Each row comes from the steps of one walk. Every step used is in the known rows, and no mark comes twice. Write the walk behind each row, first mark first.
In the rows, 128 means zero.
Known rows:
U > T > W: [111 156 125 105 113  90 142 130 134 152 140 149 141 129 153 163 116 163
  79 120 148 146 111 115 136 151  52 189 149 106 167  97 154 111 133 120
 153 111]
J > Z > T: [121 162 149 114 132 108 151 114 109 144 131 167 127  78 174 164  80 132
 128 110 128 168 104 102 166 120 122 192 154  83 156  99 149 122 103 110
 148  96]
P > M: [112 153 148 122 112 114 150 104 142 128 125 169 137 120 147 157 127 154
 126 126 125 135 119  51 155 164 109 208 163  85 139 109 152 116 117 156
 167  82]
X > Y > D > W > T > Z > J: [129 173 149  93 140  85 173 134 174 188 127 137 155  54 167 177 120 121
 107  87 112 160  92 127 164 103  23 111 147 100 237  82 132 102 118 132
 139 102]
S > G > P > C > B > R: [ 66 126 150 104 126 149 122 128 126 130 146 179 148 146 174 102 113 162
 112 124 122 119 153  74 129 149 108 221 163 124  81 106 140 143 102 123
 150 116]
J > Z: [127 168 152 125 133 114 163 111 124 128 137 162 145  93 167 152 116 144
 120 116 113 145 111  96 151 123 124 190 163  76 159 113 133 110 115 111
 151  89]
Z > J: [118 150 150 112 132 118 155 127 134 143 126 158 134  97 172 137 117 142
 117 134 126 150 131  89 143 122 104 181 138  89 157 102 154 109 124 134
 138  92]
M > P > S: [ 89 153 166 116 110 154 127 149 135 126 140 171 134  95 180 144 106 155
 127 126 145 147 128 124 159 137 119 191 165  85 140 117 134 112 121 194
 154 106]
Y > X > D > W > T: [134 164 168  84 107  81 162 145 153 164 130 178 172 109 129 172 113 122
 119  77 125 170 160 111 142 165  37 131 144 110 218  92 140 135 139 111
 153  86]
U > T > W > D: [120 177 131  93 116  79 151 147 137 158 139 152 138 121 146 169 119 147
  74  97 149 149 101 123 131 165  42 181 144 113 211  99 138 114 138 120
 141 111]
S > G: [110 155 154 107 105 118 138 109 121 130 148 170 139 138 156 165 123 143
 104 123 122 122 131 105 151 136 118 184 172 111 148 102 121 135 123 117
 150 103]
U > T: [109 146 150 100 108  97 133 120 123 141 127 167 130 127 176 155 120 149
  82 118 137 133 127 107 158 150  74 195 151  97 155  98 162 115 121 123
 159 102]
X > Y > D: [114 152 153  89 120  91 139 111 141 158 136 157 143 114 167 175 102 132
  86 121  99 134 120 105 155 147  79 152 138  92 181 108 119 112 134 132
 149  97]
B > R: [ 96 144 146 108 126 130 145 117 148 139 143 160 140 122 159 134 122 136
 112 134 136 142 134  65 138 144 115 183 139 100 118 121 148 117 125 138
 143  92]
M > P: [ 89 160 156 116 112 130 138 137 126 122 149 169 137 116 182 137 111 154
 126 130 132 149 125  98 146 141 128 191 162  85 153 107 129 108 110 158
 157 107]
T > U: [ 99 158 176 125 112 109 151 109 164 131 138 161 146 117 165 143 138 142
 127 126 130 126 135 116 153 161 106 199 152 100 162 107 133 116 119 128
 189  94]
D > W: [126 148 160 110 115 119 150 132 120 146 144 162 147 122 146 153 117 143
 118 132 136 139 127  97 144 160  91 159 141  97 190 110 144 112 140 127
 145  91]
Z > T > W > D > X > Y: [122 162 128  94 115  90 151 141 133 174 135 161 117  91 137 180  84 141
 106  91 124 184 119 154 133 144  53 111 106 120 245 107 122 120 136 113
 117 103]
G > S > P: [ 92 151 170 111 108 134 138 149 135 143 138 157 134 129 178 138 183 154
 121 109 141 127 126  90 155 186 124 183 123  76 121 110 126 128 123 127
 178 119]
X > Y > D > W: [125 146 164  88 120  90 148 131 133 170 145 152 151 110 151 176 100 130
  88 123 109 147 116 109 147 149  59 120 129 101 216 106 119 111 150 132
 149  91]
P > M > D > W > T > Z > J: [133 172 143 117 127 103 189 135 172 157 118 152 146  55 143 164 142 127
 148  89 137 192  60  88 157 156  50 167 190 103 222  84 148 113  98 149
 165  83]
J > Z > T > W > D: [131 190 130 105 140  91 169 140 121 163 144 152 132  71 145 176  80 129
 120  88 141 183  79 116 138 134  90 177 146  99 214 102 126 124 124 109
 129 105]
X > D > W > T: [133 167 166  97 107  98 170 141 146 169 143 165 155 111 144 190 122 109
 118  91 125 151 128 112 153 164  39 150 164 109 204 100 137 109 135 126
 162  96]
S > P > C > B: [ 81 131 156 118 132 127 127 134 120 132 132 173 140 145 191 105 150 166
 130 132 122 107 147  84 146 153 107 230 171  96 118 104 145 125  96 129
 190 116]
Y > X > D > W > T > Z > J: [139 177 156  91 129  85 188 145 174 167 115 163 182  52 141 166 114 129
 139  73 116 179 141 118 141 127  26 126 137 104 228  80 136 134 121 115
 151  86]
X > D > W: [130 158 170 105 109 110 171 139 130 151 147 163 164 108 139 185 107 127
 117 120 117 145 127 106 142 171  61 155 138 109 200 113 121 118 146 136
 165  88]
D > W > T > Z: [129 183 146 118 114 115 160 125 158 157 137 155 153  91 156 165 138 137
 130  94 143 132 103 117 167 147  67 153 173  96 202  95 145 115 112 110
 142 101]
G > P: [ 94 157 158 113 107 119 139 130 132 135 144 172 137 115 172 138 108 151
 118 128 132 127 130  93 145 187 123 188 127  80 154 105 140 116 117  95
 150 103]
C > B: [105 141 146 113 104 133 142 107 108 127 137 173 154 141 192 125 121 151
 128 134 120 120 129  98 142 145 104 213 162 100 121 105 157 116 117 115
 150  96]
C > P > M > D > W: [105 150 166 111 113 111 167 136 135 128 151 172 131 100 182 148 110 144
 145 122 144 171  73  73 145 205 102 192 168 109 209  99 131 120 125 186
 173  82]
T > W > D > X > Y: [129 171 127 102 115  97 160 139 149 159 140 158 131 106 129 170 123 150
  97 100 109 161 122 147 119 151  53 110 115 112 243 118 102 107 149 113
 119  95]
J > Z > T > W > D > X > Y: [135 180 128 102 134  86 172 137 125 166 133 159 123  61 139 182  81 141
 112  77 106 201  99 158 133 113  63 115 114 107 249 109 111 116 130  99
 120  95]
U > T > W > D > X > Y: [122 164 128  93 112  77 154 142 141 163 130 158 126 111 139 179 119 156
  64  88 116 170 121 166 126 142  13 118 114 122 247 105 124 108 142 112
 130 105]
R > B: [119 153 147 114 107 119 137  80 107 150 132 159 156 143 158 150 131 161
 121 133 129 119 142  88 141 143 105 195 153  87 145 112 153 110 119 132
 172 100]
X > D > W > T > Z > J: [137 183 154 109 129 101 193 146 166 170 132 146 165  51 158 185 126 120
 137  90 119 160 103 123 154 125  26 143 161 104 216  84 137 110 115 128
 155  94]
U > T > W > D > X: [135 171 136  95 112  75 158 156 136 150 129 163 116 108 137 153 133 157
  84  83 146 167 122 140 127 165  35 146 125 125 244 103 138 106 135 108
 135 103]
Z > T: [107 147 148 103 112 114 133 120 112 149 134 173 120 107 168 158  85 134
 125 121 143 151 124  96 165 151 110 188 145  96 154  99 162 130 113 127
 142 103]

Write each row's walk:
[126 163 160 109 112 110 150 134 139 165 141 163 138 125 151 155 131 126
 117 101 148 145 126 104 158 152  69 155 170  99 194  97 159 106 130 119
 144 100] -> D > W > T
[108 161 189  93 122  74 157 126 181 180 141 149 152 112 161 175 137 114
 102  87 119 147 118 139 167 152  29 129 155 112 232  90 124 106 134 129
 187 102] -> X > Y > D > W > T > U
[111 155 125 109 117 107 145 134 124 161 146 159 129 107 149 166  82 146
 124 125 155 164 109 103 144 152  90 185 145 101 163  93 150 123 127 123
 136 111] -> Z > T > W
[ 69 124 149 111 133 147 124 134 138 136 133 174 144 130 183  89 111 160
 118 130 127 126 150  60 126 166 102 228 146 106  91 115 160 124 105 129
 148 109] -> G > P > C > B > R
[ 83 156 165 112 102 157 122 148 125 121 155 174 134 113 170 159 111 159
 117 116 135 141 130 135 159 120 123 184 183 107 135 110 115 130 118 191
 155 116] -> M > P > S > G
[135 151 168  95 115  79 148 129 140 135 128 173 116  96 147 134 129 138
 114 105 127 152 139  90 147 174 100 146 133 108 211 107 132 104 121 120
 150  88] -> Y > D > X
[ 94 136 166 109  96 119 151 144 153 137 120 170 123 112 154 158 188 162
 123  88 110 179 103 104 151 210  89 140 125  92 175 115 104 126 112 143
 200  94] -> G > S > P > M > D > X > Y
[110 165 135 111 109 101 143 111 143 132 123 159 144  95 176 164 123 157
  93 106 130 118 106 121 170 143  67 196 158  97 162  97 148 123 100 111
 164 105] -> U > T > Z
[119 169 135 120 135 120 168 117 153 135 123 148 147  63 175 145 121 150
 133 125 123 137 109 100 150 117 102 182 146  84 161  98 138 115 102 128
 142  95] -> T > Z > J
[124 161 152  98 112 102 151 125 135 150 125 172 126 109 149 164 125 136
 101  97  95 151 137 142 138 148  73 116 116 108 236 122 111 111 136 116
 124  88] -> W > D > X > Y
[126 175 148  94 119  86 159 122 168 183 138 146 159  82 159 190 125 123
 101  82 115 137  92 131 172 135  34 117 161 101 231  88 121 111 118 117
 148 103] -> X > Y > D > W > T > Z
[ 89 158 155 116  99 120 146 114 130 119 146 174 139 131 149 160 121 164
 118 116 122 134 121  65 149 175 123 196 157  98 134  98 130 135 109 121
 171  96] -> S > G > P > M
[120 176 128  96 118  97 150 149 127 170 144 157 130  97 140 172  86 129
 117 100 155 164  98 112 139 168  77 177 140 113 205 100 134 127 133 124
 124 111] -> Z > T > W > D
[ 97 151 158 108 123 124 121 135 133 134 139 177 131 131 147 141 113 158
 100 117 122 113 147  94 151 172 116 202 170 103 150 102 119 135 106 119
 148 117] -> S > G > P > C
[113 148 158 106 102 147 124 124 126 132 143 169 135 119 152 167 122 147
 104 118 133 120 131 133 163 136 107 177 172 108 133 114 129 134 131 155
 141 106] -> P > S > G
[118 142 147 109 107 112 145 115 133 142 129 171 127 118 161 156 120 155
 105 121  97 146 151 133 143 134  87 125 123  95 190 118 126 107 129 114
 139  85] -> D > X > Y
[ 80 135 153 119 122 142 125 138 116 124 129 181 141 133 196 105 109 169
 131 128 123 132 145  91 142 131 105 241 193  99 126 108 142 118  93 178
 162 113] -> M > P > C > B
[ 94 147 162 118 143 114 129 143 144 138 133 162 124 125 159 131 149 153
 115 131 130 116 145  75 153 163 117 209 161  86 154 112 130 125 104 138
 186 114] -> S > P > C
[ 88 126 165 115 120 149 125 150 123 141 120 167 140 144 190 107 182 170
 124 108 133 106 143  85 155 179 103 230 153  85  92 110 144 132 105 146
 183 125] -> G > S > P > C > B
[ 91 161 159 106 101 123 136 126 122 128 157 173 140 131 165 152 113 153
 109 118 125 125 130 104 146 167 127 180 147 103 148  97 117 134 116  91
 149 111] -> S > G > P
[ 90 151 165 108 108 150 130 127 127 125 160 170 119 108 206 157 108 153
 119 116 140 115 122 129 163 138 124 191 167 111 137 102 128 133 132 188
 139 111] -> C > P > S > G
[ 63 116 161 109 135 162 124 152 144 144 127 163 144 143 185  94 182 164
 122 112 139 121 147  57 142 167 105 224 138  99  55 117 148 133 109 161
 180 125] -> G > S > P > C > B > R
[132 186 150 110 109 104 180 133 164 164 136 154 167  79 149 201 128 117
 129  82 123 135 104 129 163 160  37 151 173 106 211  96 123 121 114 119
 164 100] -> X > D > W > T > Z
[102 164 178 121 131 101 158 108 139 138 133 161 136  74 178 153  98 130
 137 105 126 163 113 126 170 126 116 202 154  94 164 100 139 127  97 114
 189  95] -> J > Z > T > U
[118 181 136 119 132 112 165 121 167 155 119 149 141  67 180 150 138 135
 134  97 133 142 105 108 164 109  78 179 171  86 170  86 154 108  97 121
 138 104] -> W > T > Z > J
[121 143 148 101 105 108 148 119 139 141 129 174 123 110 154 158 120 136
 108 114  99 176 115 149 139 168  79 127 141 110 219 117 109 113 122 109
 146  84] -> M > D > X > Y
[105 187 150 113  95 110 166 134 160 142 145 169 154  89 140 178 137 139
 135  74 139 164  61 105 161 200  74 164 201 117 212  79 112 141  86 100
 178 104] -> S > G > P > M > D > W > T > Z
[104 154 165 108  89 103 151 131 135 109 136 192 118 112 136 145 133 154
 130  98 122 179 106  95 137 211 116 163 159 123 195  99 109 133  98 103
 177  86] -> S > G > P > M > D > X
[ 90 161 155 110  94 111 146 122 134 118 144 181 138 119 148 163 119 143
 119 109 121 160  87  79 144 210 119 200 177 111 162  96 107 142 104 114
 178  96] -> S > G > P > M > D
[ 96 149 156 118 137 127 127 147 140 130 131 175 127 113 164 130 109 158
 117 126 132 138 142  88 150 145 114 219 185  86 157 109 129 115 101 188
 157 112] -> M > P > C
[105 182 150 118 114 107 175 130 171 139 142 163 137  70 194 163 132 136
 156  85 152 164  51  92 166 192  75 190 201 108 224  82 133 122  98 172
 173  94] -> C > P > M > D > W > T > Z
